Each row comes from the steps of one path. Every step used is in the known rows, and no mark comes twice. Write the path behind each row, first mark first.
Known rows
B/X/R/W/U: [ 13.6  23.1  12.2 -16.1 -29.5  -2.1  -9.2  24.7  22.9   7.9  16.6 -46.4
  28.6  28.6  35.5 -36.1 -23.3]
B/X/U/W/V/Q: [-10.6   6.5  -1.4 -18.2 -35.6 -10.9  -3.9  -4.4   5.9  -7.9  -3.1 -45.3
  18.8  20.1  32.5 -64.1  -9.7]
X/E/W/U: [  9.9   6.2   7.0 -16.1 -13.1  -9.5  -8.0  27.2   4.5   7.5  -3.0 -23.2
   9.4  30.4  25.1 -44.3 -16.8]
B/X/U/W/V: [-10.0   2.2   5.3 -15.7 -29.6 -12.0  -8.1  -2.3   3.9  -0.8   2.9 -57.6
  14.2  23.4  41.0 -62.6   4.4]
X/R/W/V/Q: [ 24.4   2.0 -23.6 -26.4 -58.6  -9.4 -11.5   8.3  12.3 -22.3  -0.6  12.4
  45.8  18.1  26.9   1.3 -22.4]
X/U/W/B: [ -0.3  13.5   6.1  -4.6 -26.1 -15.6 -12.7   1.5   9.3  16.1   8.8 -18.7
  28.3  28.8  24.3 -45.3  13.6]
W/V: [ 19.0 -18.7 -31.8   3.7 -44.8 -14.6 -18.5   7.7  -1.4  -2.8  -4.6  43.5
  30.6  21.1  28.4 -17.6  -4.0]
E/W/B/X/U: [ -0.4  11.4  32.0  13.9 -10.9  -6.8  -3.2  22.4  19.0  18.5   1.8 -23.1
  -4.8  28.6  37.7 -56.6   1.3]
X/E: [ 13.2  -9.6 -15.0  -7.4 -34.9 -11.1 -17.4  26.4  -1.3   7.6 -10.3  13.2
   3.4  27.8  19.8 -25.7   4.6]
E/W/B: [ 22.3   4.1   9.3   6.4 -24.7  -8.9 -10.1  20.2   8.2   9.9  -5.3  42.2
  19.6  26.0  27.7 -20.1   0.8]
B/X: [ 12.8  -3.4  -2.9   3.7 -32.8  -5.9 -15.8  21.9   8.0  12.7  -6.7  14.8
  10.8  24.6  31.0 -41.1  -2.0]
W/B/X: [ 10.8   4.1   2.2  23.5 -30.1  -5.2 -11.5  23.8   9.1  20.0  -1.6  37.3
   2.2  27.8  26.5 -34.8   8.9]
B/X/R: [ 14.2   0.6  -1.7  -0.5 -43.6  -3.1  -7.0  28.0  19.8   4.1  -2.6 -17.2
   6.7  24.8  36.9 -37.5  -8.4]
U/W: [ 16.3   4.5  -8.9 -26.1 -37.7 -12.0 -19.6   3.9   0.1   3.4  -4.6  -0.4
  38.6  23.8  25.4 -30.7   2.9]
W/U: [ 16.3  -2.9 -18.7   4.5 -27.5 -13.3 -18.0  15.3   9.3  16.5   7.2  20.1
  39.1  27.4  23.0 -40.1 -21.0]
R/W: [ 27.1   2.3  -7.5 -22.8 -36.5 -11.4 -25.3  13.5   5.2   6.0   1.8  22.7
  44.7  23.7  24.7  -4.9  -5.8]
R/W/U/X: [ 14.2   8.2  -4.9 -23.6 -17.0 -11.9 -12.9  16.5  12.2   6.8  16.6 -20.9
  32.8  27.1  32.7 -27.6 -18.0]
B/X/E/W/U: [  1.6  12.9  23.8  -9.7  -6.7  -3.2  -2.9  33.7   6.8  11.3  -4.1 -45.1
 -11.0  31.2  32.3 -63.1 -15.6]
X/U/W/V: [ -0.4  -4.7 -12.0 -20.4 -36.6 -18.6 -14.5  -8.3   1.4  -4.1   4.3 -35.4
  35.9  22.4  33.4 -45.7   1.6]

Write each row's path
[ 21.6   4.4  -5.6 -33.3 -38.4  -7.7  -8.8  22.2  19.6  -8.7   7.9 -34.2
  19.5  23.7  39.4  -7.7  -6.8] -> U/X/R/W
[ 20.6  11.5  -6.1 -17.5 -25.3 -12.3 -23.0  12.9   9.1  12.9  14.0   7.3
  52.8  27.6  23.1 -21.0 -21.5] -> R/W/U
[ -3.4   6.6   8.9  26.7 -21.4  -8.9  -9.8  20.4  17.1  25.5   6.0  -3.6
  -0.1  29.3  30.9 -54.8   7.5] -> W/B/X/U
[ -5.7  11.2  14.9 -17.5 -23.1  -9.9 -11.4   6.4   9.9  12.6   3.1 -63.7
  12.8  26.0  35.6 -67.6   4.1] -> B/X/U/W
[  5.4   9.4  -0.4 -29.1 -10.7 -11.1  -9.9  26.4   6.0   5.4  11.5 -45.7
   5.5  31.2  27.3 -27.9  -9.4] -> R/W/U/X/E
[ 22.4  -3.8 -25.5 -21.7 -48.9 -12.6 -18.6   2.6   1.2 -14.5  -3.4  42.4
  49.3  17.7  22.0  -1.3 -18.6] -> R/W/V/Q
[ 28.2   6.2  -7.6 -27.5 -46.6  -8.2 -17.9  19.1  16.9  -2.0   4.5  -6.8
  39.0  24.4  30.4  -2.2  -8.8] -> X/R/W
[  1.4  18.1  22.8   4.1 -18.6  -7.8 -14.6  17.5  17.6  22.7  13.4 -18.8
  13.1  29.6  30.9 -36.3   8.1] -> R/W/B/X/U
[ 18.0  12.9   2.7 -14.6 -34.6  -6.9  -4.2  23.9  21.5   0.0  12.5 -15.0
  12.1  26.9  34.4  -2.3   5.0] -> U/X/R/W/B
[ 13.8   5.6   2.8 -18.9 -19.7  -7.2   5.4  26.9  24.8  -5.7   7.4 -56.2
  10.7  26.5  44.8 -45.3 -29.8] -> E/W/U/X/R
[ 13.8   5.2  14.0  -1.0 -20.7  -8.0  -7.7  29.6   2.0   7.8 -10.7  17.3
  -7.2  29.9  21.8 -21.4  10.5] -> X/E/W/B
[ 15.4  16.3  25.1   7.3 -28.8   0.8   2.5  32.1  21.6   5.1  -3.1 -11.5
  -5.6  27.2  39.7 -35.5  -2.0] -> E/W/B/X/R
[ 22.0 -11.9  -9.4 -10.5 -35.2 -12.1 -11.7   9.8   0.3 -10.2  -9.7  25.0
  26.7  20.1  36.6 -21.1 -10.8] -> E/W/V
[ 25.4  15.9   0.3  -7.4 -43.2  -7.0 -13.4  20.5  18.5   5.9   9.9  14.7
  33.0  27.5  25.6   1.9   1.5] -> X/R/W/B
[ 16.7 -16.4 -37.0   0.7 -51.1 -13.7 -14.9   5.1   0.9 -10.8 -10.9  55.6
  36.2  17.5  21.2 -20.3 -18.6] -> W/V/Q
[  9.9  -4.1 -17.0  -1.0 -20.0 -13.4  -8.7  19.3  12.4   9.4   9.1  -7.7
  18.9  27.0  31.7 -46.7 -18.8] -> W/U/X
